Every row comes from one small tree of marks. The marks that hang from a mark follow it in brackets, in the order of their numbers. Every link used is in the known rows. Which tree was each row made from?
(in the rows, 128 means zero)
Known rows
K882[K48 K89 K944[K722]]: [ 75 168 144  76 107 126 102 155 128 167  92 107 162  66  75  89  99 167
  86 147 130 136 109]
K48[K882]: [135 111 160 127 102 153 105 183 134 137 130  99 114 100  90 128 141 155
  53 143 134 112 119]
K412[K89]: [156 141 150 144 133 140 119 139 128 126 136  79 106 110 108 133 111 113
  53 146 127 102 130]
K286[K944[K722[K179[K645]]]]: [156  98 125 110 109 127 139 170 124 154 142 105 106 129 100 105  85 158
  54 150 128 129 142]
K882[K944[K286 K722]]: [114 156 126 113 129 145  97 163 116 122  92  93 162  69  99 134  94 164
  70 175 113 153 118]
K882[K48 K944[K286 K722]]: [ 92 169 127 101 124 124  97 156 115 130  77 104 159  75  70 107  93 176
  55 168 127 146  99]
K425[K944[K286]]: [102 123 136 153 132 151 121 133 101 141 109  86 162  86 140 145  96 129
  64 158 113 155 110]
K425[K944[K286 K722[K179[K645]]]]: [114 132 136 134 115 156 125 119 101 125 106  81 171  99 125 135  98 152
  64 159 112 166 116]
K722[K179[K645]]: [134 105 160 116 109 115 121 154 141 128 144  94  81  98  99 127 124 142
  53 152 119 135 158]
K425[K944[K722[K179] K882]]: [125 145 156 108  94 149 121 138 106 128 124 101 172 109 123 136 110 161
  56 135  93 145 126]
K286[K944[K882[K48]]]: [148 103 134 102 126 119 139 182 125 181 138 129  99 113  92 106  86 150
  36 142 113 108 125]
K882[K48 K89[K412] K944[K722]]: [ 84 162 160  77 103 123 106 169 150 166 105 103 168  84  80  90  98 170
 111 152 115 135 110]
K944[K286 K722[K179] K882]: [163 150 148  99 101 160 125 140 108 137 107 107 155  70  81 109 106 189
  38 140  97 162 131]
K286[K944[K882]]: [157  97 134 111 127 130 141 186 126 177 144 123 104 110 103 120  86 145
  43 145 108 111 133]
K48[K882[K89]]: [120 113 163 117  98 164 107 171 140 169 129 101 122  80  94 116 138 155
  70 136 134 115 123]
K179[K645]: [135 104 155 105 130 136 142 171 130 139 135  87  90 109  95 139 113 107
  53 179 112 127 128]
K944[K286 K722[K179]]: [146 137 128 130 102 150 119 134 105 122 105  88 147  80  96 103 101 178
  57 146 127 171 133]
K286[K944[K722[K179] K882[K48]]]: [158 116 134  89 102 123 135 172 121 166 133 127 115 121  81  95  86 179
  37 133 116 122 132]
K882[K48 K89]: [ 88 131 151 105 108 121 126 147 124 187 115 104 119  73  88  79 108 135
  73 129 140 126 116]
K425[K944]: [102 123 145 142 120 142 119 144 109 133 126  88 150 107 143 148 106 123
  69 151 112 138 119]
K882[K48 K944]: [ 84 153 145 104 127 102  92 174 132 133 101 112 126  83  83 118 107 155
  57 160 124 122 112]
K645[K179]: [130 122 152 150 124 137 119 204 132 146 103  72  94  80 137 133 109 138
  71 145 113 128 157]
K286[K944]: [144  87 123 131 131 122 135 180 124 169 143 111  98 117 116 114  84 137
  53 151 128 117 136]
K89[K412]: [142 105 169 132 114 123 128 188 154 134 154  92 116 124 117 128 111 127
  98 158 100 129 135]
K425[K944[K286 K882[K48]]]: [106 139 147 128 127 147 124 132 102 152 100 103 163  80 116 135  97 144
  44 150  95 148  97]

Which tree is each row?
[151 149 148  90  96 169 126 130 110 167 104 106 164  52  81  98 104 187
  57 131 101 166 136] | K944[K286 K722[K179] K882[K89]]
[160 150 138  94 112 172 135 151  99 145  99 102 164  74  80 114  97 170
  40 153  96 155 111] | K944[K286 K722 K882]
[112 135 145 129  95 145 115 137 105 118 123  88 168 117 134 133 108 151
  71 140 114 150 128] | K425[K944[K722[K179]]]
[120 138 166  83 107 133 129 159 126 186 122 119 122  70  79 103 113 142
  50 129 104 119 121] | K944[K882[K48 K89]]
[110 140 162  99  91 161  84 172 146 151 115 102 150  73  84 118 138 187
  78 142 130 124 127] | K48[K882[K89 K944[K722[K179]]]]
[119 130 150 126 120 157  85 180 140 137 107 101 134  73  88 139 132 174
  56 162 126 124 113] | K48[K882[K944[K286]]]
[140 154 169  62  84 147 139 164 126 170 121 111 160 100  68  87 105 168
  72 132  93 131 113] | K944[K722 K882[K48 K89[K412]]]
[169 105 135  89 108 136 144 173 125 164 143 118 109 123  89 109  87 167
  41 147 106 123 140] | K286[K944[K722[K179[K645]] K882]]
[ 65 155 140 102 136 126  95 144 131 183  80 108 151  33  85  98  93 159
  77 158 130 143 107] | K882[K48 K89 K944[K286]]
[121 139 148  99 125 148 130 140 115 196  96 114 140  40  76  98 101 154
  42 142 105 144 107] | K944[K286 K882[K48 K89]]
[124 137 154 105 100 157  88 187 138 125 113 103 144  95  83 135 135 178
  62 155 127 117 116] | K48[K882[K944[K722]]]
[ 95 156 132 100 125 159 103 148 121 165  89  91 178  42 101 117  91 163
  95 164 121 157 123] | K882[K89 K944[K286 K722]]
[111 139 151 106 109 175  92 166 135 159  99  98 160  61  83 121 125 183
  75 153 131 131 111] | K48[K882[K89 K944[K286 K722]]]
[156 116 130  89 110 133 145 179 115 170 130 124 120 124  82  96  80 164
  41 140 117 116 117] | K286[K944[K722 K882[K48]]]
[127 145 144 119 107 160 121 124  99 133 106  96 182  88 122 135 101 167
  50 144  94 163 118] | K425[K944[K286 K722[K179] K882]]
[105 148 148 101 121 154 108 159 143 165 104  89 181  58 104 116  90 165
 120 169 107 159 122] | K882[K89[K412] K944[K286 K722]]
[147 131 132 117 109 153 130 134 110 124 107  82 136  86  88 109 102 169
  55 162 123 169 131] | K944[K286 K722[K179[K645]]]
[ 75 147 168  92 120 110 101 170 160 175 111 110 145  73  89 100 101 154
 108 152 115 126 115] | K882[K48 K89[K412] K944]
[ 98 150 149  81 109 141  99 156 137 155 113  94 151  63  97 119 109 161
  96 155 118 143 141] | K882[K89 K944[K722[K179[K645]]]]
[126 133 177  81 106 130 133 168 142 186 130 117 127  82  81 100 112 144
  67 133  92 120 121] | K944[K882[K48 K89[K412]]]
[114 138 135 140 109 155 118 121  98 124 107  84 178  95 131 129  97 160
  64 148 114 169 119] | K425[K944[K286 K722[K179]]]
[140 125 176  91 108 144 132 174 143 181 143 111 132  80  98 122 115 137
  77 137  86 124 134] | K944[K882[K89[K412]]]
[ 96 166 135 104 116 117  90 149 121 125  82 105 151  71  71 101 100 190
  55 158 129 153 111] | K882[K48 K944[K286 K722[K179]]]
[117 133 169  99  96 163  94 185 156 155 121 101 157  87  86 122 132 179
  97 152 119 121 117] | K48[K882[K89[K412] K944[K722]]]
[136 130 148 108 129 164 131 144 115 190 108 107 141  38  95 118 100 145
  53 145  97 148 122] | K944[K286 K882[K89]]
[100 124 169 107 104 118 129 160 145 187 130 102 124  91  92  82 107 137
  98 137 125 128 117] | K882[K48 K89[K412]]
[155 101 122 118 107 126 133 171 119 152 142 110 111 125 106 101  86 163
  57 139 132 128 144] | K286[K944[K722[K179]]]
[106 130 154 116 118 166  89 169 143 166 105 102 145  52  88 126 127 171
  74 155 131 127 114] | K48[K882[K89 K944[K286]]]
[ 75 147 154 106 132 121 103 155 152 184  94 104 155  52  87  97  94 164
 103 164 116 144 107] | K882[K48 K89[K412] K944[K286]]
[145  97 147  98 122 122 144 179 136 204 141 128 108 108  95  97  85 148
  59 141 109 110 126] | K286[K944[K882[K48 K89[K412]]]]
